Known rows, with every step that occurs
lapin-depib-razad-karad: [-0.81 -0.82  1.66 -1.17  0.38 -4.06  2.97  1.86  3.91 -1.61 -2.59 -1.83
  1.48 -1.20 -3.03 -0.52  0.08  1.93  3.43 -0.50 -1.58  3.93  0.27  0.82
  1.78 -1.51  1.89 -0.06 -0.04 -1.92]
karad-razad-depib: [-0.35 -0.02  1.48 -2.40  2.28 -3.42  1.58 -0.97  2.00 -2.04 -0.49 -1.32
  0.76 -4.89 -0.20  2.37  1.20  1.27  1.22  1.59 -2.68  1.59 -1.17  0.04
 -0.01 -0.86 -1.91  1.31 -2.12 -2.83]
lapin-depib-fofuz-rosib: [-2.66  1.29  1.14 -2.74 -0.62 -0.56  2.24 -0.33  1.95 -1.86  0.48  0.08
 -1.55 -1.96 -0.58  0.03  1.19 -2.03  2.75  2.77 -0.07  3.27 -3.38 -2.46
 -1.83 -0.40 -0.09  2.63 -1.27 -2.19]
rosib-fofuz-karad-lapin-depib-razad: [-1.19  1.31  2.92  0.03 -1.88 -4.29  1.19  0.51  2.29 -2.30 -2.35  0.04
 -0.94 -2.35 -1.66 -0.99 -0.08  2.62  0.51  1.33 -0.23  2.69  0.51 -1.44
 -0.21 -0.80  1.71  1.00 -2.51 -2.97]
sele-lapin-depib-fofuz-karad-razad: [ 0.04  2.47  0.56  0.11  2.16 -1.65  1.50  1.20  3.09 -0.62 -3.81  1.34
 -1.37 -4.98 -0.32  0.46 -0.35  0.66  2.10  1.69  0.70  1.77 -1.89 -2.42
  1.83 -1.86 -0.82 -0.22 -4.16 -4.13]
sele-lapin-karad: [ 0.45  1.72  0.09  1.63 -0.69 -0.26  0.73  0.24  0.89  2.79 -1.91  4.02
 -2.82  0.14 -0.46  0.36 -1.58  1.19  1.27  3.63  0.40  3.46 -0.68  1.09
 -0.33 -2.07 -1.00  0.78  1.15 -2.49]
lapin-depib: [-0.27  2.30 -0.19 -3.09 -0.44 -2.58 -0.45  0.70  0.75  1.06 -1.15  0.46
 -0.58 -2.18 -0.57  0.01  1.62  1.25  1.54  1.54 -0.09  0.92  0.25 -2.62
 -0.75 -0.19 -0.35  1.30  0.52  0.68]
depib-lapin-karad-fofuz-rosib: [-2.18  0.48  0.72  0.87 -0.04  2.59  2.77 -1.37  0.98 -1.89 -1.05  0.81
 -3.51 -0.32 -1.40 -0.13  0.51 -0.98  2.04  3.16  0.13  3.74 -2.76 -0.37
 -0.57 -2.93 -0.89  2.90 -0.63 -5.03]
lapin-karad-razad-depib: [ 0.33  0.33  1.55 -1.82  2.80 -3.20  2.36 -1.05  1.75 -1.10 -1.12 -1.09
 -0.58 -4.60 -1.01  3.14  0.55  0.98  1.23  2.50 -2.57  2.55 -0.71  0.81
  0.18 -1.12 -2.30  1.82 -1.64 -3.10]
karad-razad: [-0.69  0.53 -0.14 -0.49  0.03  0.23 -0.75  2.25  2.64 -2.26 -2.19 -0.70
 -0.84 -4.41  0.64 -0.76 -0.57  1.59  2.90  1.56 -0.75  0.96 -1.00 -0.82
  0.66 -2.42 -1.34  0.60 -2.97 -3.70]
sele-lapin-karad-razad: [ 0.40  1.42  0.06  1.54  0.54  0.49 -0.25  1.89  2.44  0.18 -3.40  1.47
 -3.19 -3.64 -0.08 -0.89 -2.17  1.63  3.08  3.14 -0.43  2.85 -0.88  0.24
  0.90 -3.54 -1.85  0.62 -2.21 -4.53]
sele-lapin-depib-razad-karad: [-0.72 -0.56  1.81 -0.42  0.17 -3.95  2.58  1.72  3.95 -0.74 -2.70 -0.51
  1.30 -0.92 -2.66 -1.37 -0.33  2.25  3.41 -0.38 -1.47  4.40 -0.01  0.81
  1.85 -2.10  2.00 -0.55 -0.09 -2.26]
fofuz-karad-razad: [ 0.59  1.35  0.40  0.26  2.08 -1.15  1.56  1.18  2.39 -2.32 -3.60 -0.57
 -1.54 -3.99  0.38  1.09 -0.22  0.60  2.93  1.39  0.57  1.09 -1.55 -0.91
  2.34 -1.96 -1.47  0.09 -3.18 -4.05]
rosib-fofuz-karad-razad: [ 0.07  1.09  0.38  1.13  2.60 -0.63  1.75  0.73  2.77 -2.33 -3.83  0.31
 -1.47 -4.00 -0.37  2.87  0.03  0.94  1.89  2.22  1.42  0.92 -1.27 -1.12
  1.26 -1.44 -1.34  0.48 -4.18 -5.01]
depib-fofuz-karad-lapin: [ 0.94  1.60  0.40  2.45 -0.17 -2.29  0.75 -1.91 -0.32 -2.35 -4.22  2.71
 -0.48 -1.11 -0.27  1.91  0.18  1.75 -0.18  2.66  0.88  1.50 -2.18 -1.23
  1.97  0.05  0.35  1.70 -0.59 -3.31]
sele-lapin-karad-fofuz-rosib: [-2.08  0.99  0.48  0.84  0.33  2.35  2.68 -0.79  0.86 -0.67 -0.85  0.92
 -3.77 -0.10 -1.49 -0.26 -0.11 -0.65  2.27  3.87 -0.06  3.41 -2.88 -0.12
 -1.18 -3.28 -0.92  2.73 -0.33 -4.94]
rosib-fofuz-karad-razad-depib: [ 0.20  0.35  1.82 -1.32  4.10 -3.95  3.41 -2.00  2.03 -2.04 -1.59 -0.53
  0.41 -4.59 -0.80  4.94  1.72  0.86  0.46  1.95 -1.14  1.48 -1.30 -0.24
  0.32 -0.17 -1.77  1.22 -3.02 -3.75]
fofuz-depib-razad-karad: [-1.75 -1.51  2.14 -0.27  0.88 -3.97  3.71  1.53  4.60 -1.72 -2.54 -1.90
  1.41 -1.19 -2.33 -0.82  0.11  1.06  3.88 -0.47 -1.86  3.73  0.63  1.92
  1.74 -2.19  1.27 -0.14 -0.83 -2.28]
sele-lapin: [-0.75  1.31  0.19  1.12 -1.87 -0.65 -1.08  0.43  1.30  1.40 -0.67  4.91
 -0.09 -0.12  1.62 -1.94 -0.55  2.14  0.98  1.63  0.34  1.84 -1.92 -0.57
 -0.72 -2.19 -0.05 -0.82  0.11 -2.10]
karad-fofuz: [-2.74  0.69 -1.67 -0.14 -0.08  1.94  0.98  0.90  0.77  0.14 -1.17  1.17
 -0.14 -1.56 -2.25  0.47  0.73  2.46 -1.29  1.93 -0.29 -0.19 -0.86 -1.09
 -0.97 -2.19  0.20  1.21 -1.09 -4.04]
razad-depib: [-0.61 -0.13  1.35 -2.99  1.31 -4.10  2.20 -2.02  0.83 -1.07  0.91 -0.02
  1.76 -2.46 -0.22  3.36  2.05  0.94 -0.22  1.52 -2.23  1.50 -1.21  0.34
 -0.93  0.50 -1.13  1.38  0.02 -1.14]

Rows
[ 1.47  1.73 -0.09 -0.45  0.39 -3.32 -0.76 -0.49  0.23 -0.33 -4.32  0.29
 -0.28 -1.60 -1.67  0.04  1.16  2.66  2.37  1.88 -0.81  2.10  0.14 -1.73
  1.56 -0.73  0.25  2.04  1.59 -0.41]
razad-karad-lapin-depib
[ 0.42 -0.18  2.55  0.87  0.36 -2.37  1.44 -3.00  2.19 -2.78 -1.83  3.07
  0.66 -3.23  1.19  0.48  1.95  0.78  0.33 -0.61 -0.15  3.24 -1.94 -0.92
  2.53 -1.41 -1.09 -0.08 -2.46 -3.77]
fofuz-karad-razad-depib-lapin
[ 0.26  1.01 -0.04  0.43  0.84  0.41  0.38  2.03  2.34 -0.89 -3.17 -0.42
 -2.96 -3.99 -0.57  0.24 -1.57  1.19  3.08  3.07 -0.60  2.39 -0.43  0.37
  0.92 -2.72 -2.02  1.35 -2.20 -4.08]
lapin-karad-razad
[-0.07  0.95  1.30  1.82 -0.44 -0.61  1.56 -1.24  1.67  1.20 -2.73  3.53
 -2.81 -0.81 -0.15 -0.05  0.20 -0.23  1.37  2.12  0.68  3.94  0.50  0.64
  1.03 -1.95 -1.67  1.43  0.02 -2.08]
fofuz-depib-lapin-karad
[ 0.93  2.51 -0.07 -0.82 -1.01 -2.80 -1.96 -0.56 -0.57 -0.26 -3.11  1.05
 -1.13 -1.97 -0.43 -0.59  1.13  2.63  1.35  2.36 -0.43  1.19  0.08 -2.63
  0.20 -0.53 -0.22  2.30  0.94 -0.08]
karad-lapin-depib
[ 0.51 -0.87  1.13  2.70 -1.21 -2.71  0.07 -0.20  1.26 -3.82 -4.38  0.12
  0.63 -0.50 -1.41 -0.90 -0.81  3.57  2.12  1.25 -1.50  3.30 -0.75  1.17
  2.49 -1.87  1.34  1.46  0.45 -3.68]
depib-razad-karad-lapin
[-1.29 -1.86  1.51 -0.25 -0.13 -3.10  3.17  1.91  4.03 -2.51 -2.13 -1.43
  1.86 -0.52 -2.49 -0.35 -0.39  1.94  3.13 -0.51 -1.47  3.89 -0.30  1.90
  1.87 -1.71  1.89 -0.42 -0.25 -2.95]
depib-razad-karad
[-2.36  1.00  2.63 -2.53 -2.94 -3.91  1.03  2.13  2.98 -1.43  0.00 -1.01
 -0.28 -2.57 -1.11 -2.79 -0.07  1.96  1.48  0.18 -1.29  2.64  0.71 -1.17
 -0.96 -1.17  1.61  0.25 -1.99 -1.46]
lapin-depib-razad
[-0.44  0.79  1.32  2.50 -0.10 -0.20  1.70 -1.57  1.96  1.14 -2.89  4.13
 -2.83 -0.90 -0.57  1.09  0.43 -0.10  0.72  2.73  1.31  3.74  0.59  0.40
  0.30 -1.53 -1.60  1.65 -0.68 -2.90]
rosib-fofuz-depib-lapin-karad
[-3.86  0.60  2.98  0.71 -1.22 -2.46  2.76  1.51  3.79  0.30 -1.17  0.32
 -1.77 -2.49 -1.60 -3.51 -0.96  1.60  0.99  1.21 -1.60  2.88  1.30  0.41
 -1.14 -3.67  0.66  0.23 -3.42 -3.81]
sele-lapin-karad-fofuz-depib-razad
[-2.24  0.33  1.27  1.94 -1.03  0.21  0.41 -1.71  2.32 -0.40 -2.13  4.14
 -0.24 -2.00  0.68 -2.61  2.10  0.71  0.20 -0.37  0.53  1.98 -0.21 -1.57
  0.98 -2.89 -0.73  0.31 -2.31 -2.93]
karad-fofuz-depib-lapin
[-2.22  0.32  2.06 -1.92  1.12 -0.78  3.79 -1.24  2.45 -2.76  0.27 -0.62
 -1.91 -3.07 -0.97  1.74  0.63 -2.15  2.58  3.39 -1.29  4.20 -3.77 -0.63
 -1.40 -0.89 -1.14  3.00 -2.24 -4.09]
lapin-karad-razad-depib-fofuz-rosib
[-0.43 -0.66  2.21  0.15 -1.33 -2.19  0.69 -3.18  1.55 -2.06 -0.22  3.88
  1.62 -1.72  1.24  0.15  2.32  1.02 -0.59 -0.74 -0.41  3.13 -1.74 -0.72
  1.11 -0.66 -0.56  0.26 -0.79 -2.42]
razad-depib-lapin
[-2.53  1.57  1.30 -1.85 -0.73 -0.56  1.93 -0.46  2.08 -1.13  0.34  1.40
 -1.65 -1.71 -0.19 -0.85  0.88 -1.60  2.71  2.81  0.01  3.61 -3.73 -2.50
 -1.87 -1.00  0.00  2.15 -1.26 -2.56]
sele-lapin-depib-fofuz-rosib
[ 0.40  0.74  0.53  1.78 -0.07  0.92 -0.12  1.05  2.63 -1.48 -3.60  1.33
 -2.74 -3.95  0.07 -0.82 -1.29  1.17  2.74  1.97 -0.04  3.30 -0.67 -0.07
  1.87 -3.15 -1.85  0.89 -2.59 -4.78]
depib-lapin-karad-razad
[-0.06  1.21  0.45  1.04  2.37 -1.77  3.63 -1.30  1.34 -0.85 -2.73  2.53
 -0.51 -0.35 -0.85  5.75  1.54  0.20 -0.50  2.48  3.17  0.62 -1.25 -0.97
  0.19  0.99 -0.19  0.58 -1.57 -3.20]
rosib-fofuz-karad
[-2.37 -0.43  0.14 -0.12  1.42  1.59  3.46 -0.48  1.74 -2.61 -1.24 -1.26
 -1.45 -0.26 -2.13  0.42  1.02 -0.57  3.27  2.33 -0.69  2.99 -3.00 -0.02
 -0.14 -2.76 -0.19  2.47 -0.22 -4.60]
razad-karad-fofuz-rosib
[-2.61  0.19  1.33  0.04  0.86  0.37  3.28 -0.12  2.43 -1.87 -1.37 -0.80
 -1.92 -0.67 -2.42 -1.63  0.41  0.14  3.41  1.96 -1.03  3.98 -2.60 -0.54
 -0.34 -3.58  0.58  1.86 -0.98 -4.77]
sele-lapin-depib-razad-karad-fofuz-rosib
[-2.91  0.31  0.23 -0.54 -0.01  2.06  2.27 -0.59  0.98 -2.44 -0.03 -0.60
 -2.21 -0.61 -1.01 -0.22  0.97 -0.68  2.28  2.85 -0.34  2.07 -3.10 -0.81
 -1.38 -2.54 -0.52  2.72 -0.89 -4.31]
karad-fofuz-rosib
[-2.83  0.08  1.90 -2.65  0.21 -1.26  3.59 -1.61  2.06 -2.90  1.45 -0.11
 -0.51 -2.11 -0.39  1.62  1.47 -2.12  1.83  2.68 -1.12  3.49 -4.11 -1.03
 -1.94 -0.09 -0.51  2.74 -1.55 -3.10]
razad-depib-fofuz-rosib
[ 1.10  1.43  0.88  1.88  0.81 -3.41  1.48 -2.82 -0.44 -2.41 -3.89  2.39
  0.04 -1.66 -0.50  2.85  0.69  1.70 -0.72  2.64  0.16  1.67 -2.27 -0.99
  1.82  0.37  0.11  1.89 -0.66 -3.29]
razad-depib-fofuz-karad-lapin
[ 0.03 -0.26  2.55  1.48  0.77 -1.91  1.56 -3.23  2.51 -2.85 -2.07  3.72
  0.73 -3.28  0.69  1.69  2.07  0.98 -0.39 -0.07  0.48  3.17 -1.79 -1.15
  1.77 -0.99 -1.00  0.24 -3.15 -4.52]
rosib-fofuz-karad-razad-depib-lapin
[-0.34  1.46  0.27 -0.03  2.05 -1.07  2.18  1.36  3.09 -2.05 -3.36  0.18
 -0.98 -4.73 -0.33  1.38 -0.37  0.33  1.98  1.62  0.58  1.39 -2.08 -1.54
  1.87 -1.41 -0.88  0.12 -4.18 -4.51]
depib-fofuz-karad-razad
[-1.92  0.27  1.34  0.30  0.88  1.47  3.53 -2.31  0.88 -1.88 -0.64  0.45
 -3.06 -0.77 -1.68  0.75  1.04 -1.06  1.61  3.08 -0.59  3.90 -2.83 -0.09
 -0.71 -2.64 -1.23  3.14 -0.71 -5.04]
razad-depib-lapin-karad-fofuz-rosib
[-2.44  0.13 -0.11  0.68  1.02 -0.28  2.71  1.47  2.85  0.47 -2.93  0.51
  0.46 -1.51 -4.28 -1.10 -0.08  3.43  0.42  0.71 -1.33  2.41 -0.22 -0.37
  0.72 -3.41  1.76  0.14 -1.35 -4.84]
sele-lapin-depib-razad-karad-fofuz
[-2.02  0.68  0.87 -2.20  1.45 -2.28  2.87 -0.08  2.94 -0.46 -0.51  1.16
  0.76 -5.22 -1.89  3.05  0.26  0.37 -0.68  2.51 -1.79  2.73 -2.01 -0.97
 -1.00  0.23 -0.54  1.54 -3.21 -3.69]
lapin-karad-razad-depib-fofuz
[ 0.70  0.41  1.54  0.96 -0.24 -1.38  2.00 -2.21  1.02  0.38 -1.69  3.38
 -1.65 -0.99 -0.75  1.84  0.40  0.42  0.16  2.11 -0.02  4.41 -0.56  0.93
  0.94 -0.96 -1.36  1.50  0.56 -2.68]
razad-depib-lapin-karad
[-1.47  1.09  2.69 -0.88 -3.23 -4.08 -0.06  1.34  2.08 -2.29 -1.41 -0.61
 -0.71 -2.51 -1.07 -3.14 -0.52  2.81  1.27  0.81 -1.49  2.81  0.59 -1.12
 -0.22 -1.48  1.74  0.93 -1.75 -2.08]
karad-lapin-depib-razad
